What can hang from each mark
nuko: zaduf
zaduf: nuko
lalut: fatu gedan nuko popinik
bidova: fatu tisu vagon
vagon: bidova
popinik: lalut
tisu: bidova savi
fatu: lalut

Every row comes from one small tree of marks. The marks that hang from a mark follow it in brackets, in alphabetical order. Every link used is in the known rows. Which tree was each row made from?
Known rows
popinik[lalut[fatu gedan nuko[zaduf]]]: [-0.64  1.17  1.78  1.89 -1.03 -3.71  3.59  2.62  0.45  1.59 -2.49  6.40
 -1.48 -1.28 -1.58 -4.40 -3.74 -0.33]
nuko[zaduf]: [-0.14  0.20 -0.72 -0.39 -0.62 -1.06  0.48  1.66 -0.15 -1.28 -0.01  0.15
  0.27  0.11 -0.92 -0.82 -0.05  0.38]
tisu[bidova[fatu vagon] savi]: [ 1.53 -1.75 -4.64  1.64 -2.41 -0.67  3.40  2.21 -1.91  3.63 -1.08  1.38
  2.29 -2.18 -1.45  0.70  0.09 -1.26]
tisu[bidova[fatu[lalut] vagon] savi]: [ 1.41 -0.32 -3.99  1.85 -1.26 -1.23  2.84  2.45 -1.42  3.57 -0.01  1.40
  2.13 -1.93 -0.79 -0.33 -0.21 -1.87]
tisu[bidova[vagon]]: [ 1.64 -0.30 -2.24 -0.25 -1.04  0.15  0.84  1.02 -0.79  1.22 -0.76 -0.08
  1.85 -1.05 -1.08  0.95 -0.28 -0.70]
lalut[fatu gedan popinik]: [ 0.63  1.27  2.57  2.15 -0.24 -1.40  2.37 -0.11  1.28  2.98 -3.91  3.34
 -1.33 -0.60  0.21 -3.97 -2.01 -2.33]
bidova[fatu[lalut[nuko popinik]] tisu[savi] vagon]: [ 1.04 -1.09 -2.53  4.13 -0.74 -4.12  4.55  3.40  1.75  6.32 -1.39  3.12
  3.85 -1.31 -0.15 -3.62 -1.34 -2.29]
bidova[fatu tisu[savi]]: [-0.26 -2.28 -3.05  3.10 -1.43 -1.77  2.92  1.67  0.06  2.58 -0.85  0.65
  1.35 -1.20 -0.77  0.16  0.21 -0.42]
zaduf[nuko]: [ 0.16 -0.66 -0.59 -0.05 -1.12 -0.45 -0.19 -1.04  0.24 -1.37 -0.15  0.22
 -0.94 -0.53 -0.43 -0.09 -0.51 -0.84]
lalut[fatu gedan nuko]: [-0.59 -0.04  2.23  1.50 -0.48 -1.71  3.19  0.52  0.59  2.77 -2.22  4.32
 -1.64 -0.82  0.05 -3.59 -2.85 -1.12]
lalut[fatu popinik]: [ 0.05  0.70  1.79  1.62 -1.20 -0.95  1.49  0.10  1.83  2.56 -2.84  2.02
 -0.37 -0.21  0.46 -2.97 -1.54 -1.69]
popinik[lalut[fatu gedan nuko]]: [-0.47  1.12  2.46  2.31 -0.45 -2.53  3.07  0.84  0.34  2.89 -2.50  6.11
 -1.63 -1.41 -0.66 -3.46 -3.61 -0.72]
tisu[bidova savi]: [ 1.76 -0.55 -2.04  0.20 -2.39 -0.32  2.05  0.65 -1.19  0.81 -0.22  0.14
  0.12 -1.67 -0.72  1.12 -1.35 -0.04]
fatu[lalut]: [-0.16  1.39  0.63  0.17  1.19 -0.59 -0.50  0.24  0.42 -0.10  1.04 -0.05
 -0.10  0.27  0.64 -1.13 -0.27 -0.66]
lalut[fatu]: [-0.94 -0.14  1.12  0.83 -0.93 -0.49  0.74 -0.20  0.57  1.19 -1.26  1.25
 -1.15 -0.15 -0.01 -1.44 -1.12 -0.83]
bidova[fatu[lalut[gedan popinik]] tisu[savi] vagon]: [ 1.72  0.10 -2.15  4.64  0.68 -3.62  3.97  2.35  0.83  5.92 -2.79  2.83
  2.48 -1.43 -0.66 -3.50 -0.15 -3.18]
bidova[fatu[lalut[gedan nuko]] tisu]: [-0.87 -0.32 -0.30  3.56  1.46 -2.77  3.31  2.67  1.18  3.07 -0.75  3.70
  0.85 -0.78  0.30 -3.48 -1.49 -1.47]
vagon[bidova[fatu tisu]]: [-0.61 -1.55 -3.03  2.11  0.19 -0.55  1.34  2.64  1.98  1.48 -1.61  0.53
  3.50 -1.47 -1.05  0.13 -0.95  0.51]
vagon[bidova[fatu tisu[savi]]]: [ 0.20 -2.06 -3.94  2.52 -1.02 -1.40  2.56  2.58  1.25  2.53 -1.36  0.39
  3.22 -2.27 -1.49  0.49 -1.24  0.68]

Which tree is each row?
[-1.20  0.61  0.85  1.31 -1.95 -3.08  2.69  2.72  0.84  1.04 -1.42  4.93
 -0.61 -0.90 -1.26 -3.40 -3.40  0.21] => popinik[lalut[fatu nuko[zaduf]]]
[ 1.05  2.35  1.66  1.23  0.81 -3.47  2.79  2.91  1.37  1.51 -1.28  4.36
  0.28 -0.39  0.23 -5.69 -2.54 -1.38] => fatu[lalut[gedan nuko[zaduf] popinik]]
[ 0.02 -0.67 -3.34  2.75  0.25 -1.96  2.06  2.83  1.75  2.46 -0.20  0.51
  3.04 -2.06 -0.84 -0.65 -1.54  0.09] => vagon[bidova[fatu[lalut] tisu[savi]]]
[ 1.34  2.85  2.09  1.46  1.86 -1.53  0.87  0.27  1.05  1.75 -1.55  2.23
 -0.27 -0.22  0.89 -3.57 -1.09 -2.04] => fatu[lalut[gedan popinik]]
[ 0.43 -2.61 -4.17  3.19 -1.20 -2.18  3.05  2.11 -0.28  4.09 -1.21  0.51
  2.69 -1.31 -1.74  0.24  0.86 -1.12] => bidova[fatu tisu[savi] vagon]
[-0.38 -2.14 -3.20  2.61 -0.01 -1.25  1.72  2.16  0.48  3.10 -1.44  0.60
  2.85 -0.51 -1.29  0.03  1.13 -1.05] => bidova[fatu tisu vagon]
[-0.16 -1.22 -3.01  2.76 -0.25 -2.78  3.47  3.77  2.17  3.42 -0.08  2.24
  3.59 -2.37 -0.67 -1.67 -2.98  0.27] => vagon[bidova[fatu[lalut[nuko]] tisu[savi]]]
[ 1.11  2.24  2.41  1.57  1.43 -2.37  2.38  1.24  1.41  2.76 -1.34  3.99
  0.20 -0.43  1.10 -4.81 -2.46 -1.78] => fatu[lalut[gedan nuko popinik]]
[ 1.03 -1.25 -2.60  1.25 -0.76 -1.49  1.30  1.45  1.83  0.97 -0.98 -0.84
  2.44 -1.98 -1.59  0.96 -1.93  1.41] => vagon[bidova[tisu[savi]]]
[ 0.92 -1.43 -3.42  1.57 -2.56 -0.33  3.28  1.96 -1.57  2.16 -0.62  1.41
  0.83 -2.01 -0.62  0.61 -0.48 -0.68] => tisu[bidova[fatu] savi]
[ 0.13  1.62  0.90  0.54  0.97 -2.89  2.15  2.60  0.34  0.14  0.21  3.42
 -0.45 -0.50 -0.23 -4.14 -2.04 -0.42] => fatu[lalut[gedan nuko[zaduf]]]
[ 2.02  0.29 -3.22  2.39 -0.31 -1.71  3.57  2.20 -1.99  4.10 -1.15  2.72
  1.20 -2.36 -1.03 -1.32 -0.53 -2.44] => tisu[bidova[fatu[lalut[gedan]] vagon] savi]
[ 0.00  0.82 -1.17  2.24  1.98 -1.20  1.60  1.47 -0.83  3.21 -0.76  2.61
  1.10 -0.56 -0.39 -2.39  0.72 -2.52] => bidova[fatu[lalut[gedan]] vagon]
[ 0.35  0.68  2.91  2.35 -0.78 -2.33  3.71  0.76  1.69  4.01 -3.79  5.18
 -0.87 -0.91  0.59 -5.18 -3.29 -2.02] => lalut[fatu gedan nuko popinik]
[-0.71 -0.43 -1.69  1.67  0.66 -1.66  2.25  2.59  0.13  3.87  0.48  2.92
  2.46 -0.47  0.16 -2.43 -0.32 -1.60] => bidova[fatu[lalut[nuko]] vagon]
[ 0.78  0.00 -2.74  1.74 -1.42 -0.83  2.63  2.04 -1.22  2.13  0.46  1.49
  0.72 -1.78  0.01 -0.54 -0.86 -1.25] => tisu[bidova[fatu[lalut]] savi]
[ 0.00 -1.83 -3.26  3.38 -0.43 -3.61  3.85  3.16  0.61  5.06  0.11  2.23
  2.97 -1.43 -0.69 -2.03 -0.79 -1.50] => bidova[fatu[lalut[nuko]] tisu[savi] vagon]
[ 0.81 -0.59 -2.74  4.01  0.86 -3.07  3.26  2.14 -0.21  4.57 -1.36  1.92
  1.59 -1.49 -1.36 -1.90  0.34 -2.24] => bidova[fatu[lalut[gedan]] tisu[savi] vagon]
[ 0.56 -0.16 -1.80  4.06 -0.48 -2.89  3.06  2.10  1.47  3.80 -1.21  1.47
  1.93 -0.98  0.38 -2.61 -0.62 -2.00] => bidova[fatu[lalut[popinik]] tisu[savi]]
[-0.14  1.31 -0.19  2.23  0.74 -1.11  1.29  1.56  1.05  2.62 -0.74  2.17
  1.49 -0.17  1.20 -3.15 -0.02 -2.26] => bidova[fatu[lalut[popinik]]]
[-0.80 -0.18 -2.37  2.20  1.39 -1.14  0.80  2.84  2.43  1.37 -0.45  0.61
  3.36 -1.16 -0.49 -0.90 -1.26 -0.11] => vagon[bidova[fatu[lalut] tisu]]
[-0.28  0.57 -1.50  2.82  2.37 -1.53  1.66  2.73  1.98  1.82 -1.54  1.91
  2.37 -1.68 -0.76 -1.95 -1.55 -0.63] => vagon[bidova[fatu[lalut[gedan]] tisu]]
[-0.27  0.27  1.37  1.24 -2.29 -2.98  3.28  2.70  2.12  2.19 -2.63  4.10
  0.18 -0.47 -0.05 -4.99 -3.01 -1.02] => lalut[fatu nuko[zaduf] popinik]
[ 0.16 -0.35 -2.39  3.29 -0.26 -4.38  3.60  5.13  2.36  4.05 -1.67  3.37
  4.29 -0.43 -0.57 -4.75 -1.02 -2.05] => bidova[fatu[lalut[nuko[zaduf] popinik]] tisu vagon]
[ 1.36 -1.80 -2.85  1.74 -1.00 -2.17  1.81  0.96  0.10  2.58 -0.86 -0.84
  2.00 -1.00 -1.59  0.67  0.16 -0.35] => bidova[tisu[savi] vagon]
